Each row comes from the steps of one walk. Every step used is in the known rows, and no mark comes twice. Write the walk behind each row, first mark first.
In the rows, 128 means zero.
Known rows:
pema-rozil: [143  65 114 105 137 127 123 105 128 127 130 126 108 122 178 120 128]
rozil-todon-fabe-boba: [128 168 136 150 139 115 132 123 146 109 121 123 139  80 129 135 150]
mapi-todon: [141 117 101 131 120 135 128 138  95 142 135 141 121 141 116 135 117]
mapi-boba: [135  99 111 134 129 142 127 133 140 147 135 159 114 111 146 141 112]
mapi-boba-fabe-pema: [122 103 139 109 125 141 112 140 107 147 125 138 129 116 169 140 127]
todon-fabe-navuv: [114 223 112 135 136 124 116 117 170 111 126 116 142  97  21 111 124]
pema-rozil-navuv: [135  71 112 120 142 134 121 143  86 122 129 121 110 183 180 109 121]
boba-fabe-pema-rozil: [132  66 141  85 131 128 111 114 101 133 122 110 123 123 201 124 139]
todon-fabe-pema: [109 175 131 118 145 113 110 108 132 102 116 118 143  67 109 123 140]
navuv-rozil-todon: [116 134 106 155 119 104 145 140 166 108 144 137 119 133 156 134 137]
boba-fabe: [134 110 112 113 128 134 108 137 106 118 137 140 115 111 107 123 113]
todon-mapi-boba: [134 102 124 138 133 140 143 122 126 135 118 160 128 135  81 121 104]
todon-fabe: [126 172 111 131 144 126 111 112 144 101 130 132 129  69  73 124 125]
rozil-todon-mapi-boba-fabe: [141  96 134 144 122 141 134 153 101 147 134 164 120 156 105 134 107]
boba-fabe-navuv-rozil-todon-mapi: [110 170 130 151 115 113 154 141 151 106 126 122 145 184  36 104 124]
mapi-todon-fabe-pema-rozil: [134 117 141 104 131 133 118 107 109 144 120  96 137 118 177 133 151]
fabe-todon: [132 189 113 121 123 141 120 120 122 106 133 125 118  85 102 144 107]

Write each row's walk:
[135  72 141 114 126 111 121 136  98 139 134 124 113 145 224 136 142] : boba-fabe-pema-rozil-todon
[105 176 122 160 121 102 163 130 166 100 122 125 146 176  39 100 125] : fabe-navuv-rozil-todon-mapi
[125 117 140  98 143 121 113  93 133 121 117 100 134  87 177 124 149] : todon-fabe-pema-rozil
[140  58 147 122 121 127 126 143 107 168 137 134 112 153 252 152 141] : mapi-boba-fabe-pema-rozil-todon
[127 171 134 128 144 129 125 106 150 101 111 113 144  64 103 124 145] : todon-fabe-boba
[130  77 132 123 133 100 131 124 113 134 129 128 114 137 229 132 144] : fabe-pema-rozil-todon
[137 184 123 111 116 156 108 133 101 114 139 122 118  94 100 148 105] : boba-fabe-todon
[128 108 137 148 111 142 146 151 138 139 135 145 130 168 115 135 119] : navuv-rozil-todon-mapi-boba-fabe
[108 169 132 135 108 146 147 136 178 129 124 113 152 177  42 113 121] : todon-mapi-boba-fabe-navuv-rozil
[124 222 113 140 122 136 120 131 144 137 130 109 147 130  26 123 124] : mapi-todon-fabe-navuv
[112 117 155 135 114 127 144 145 128 136 122 130 144 161 150 134 137] : navuv-rozil-todon-mapi-boba-fabe-pema
[134  71 152 136 130 123 151 124 114 155 116 145 128 165 177 132 129] : fabe-pema-rozil-todon-mapi-boba
[138 117 142 134 116 142 139 143 132 165 130 130 128 194  97 121 116] : pema-rozil-todon-mapi-boba-fabe-navuv
[141 133 125 139 138 116 121 117 143 124 139 124 115 101 155 135 139] : pema-rozil-todon-fabe
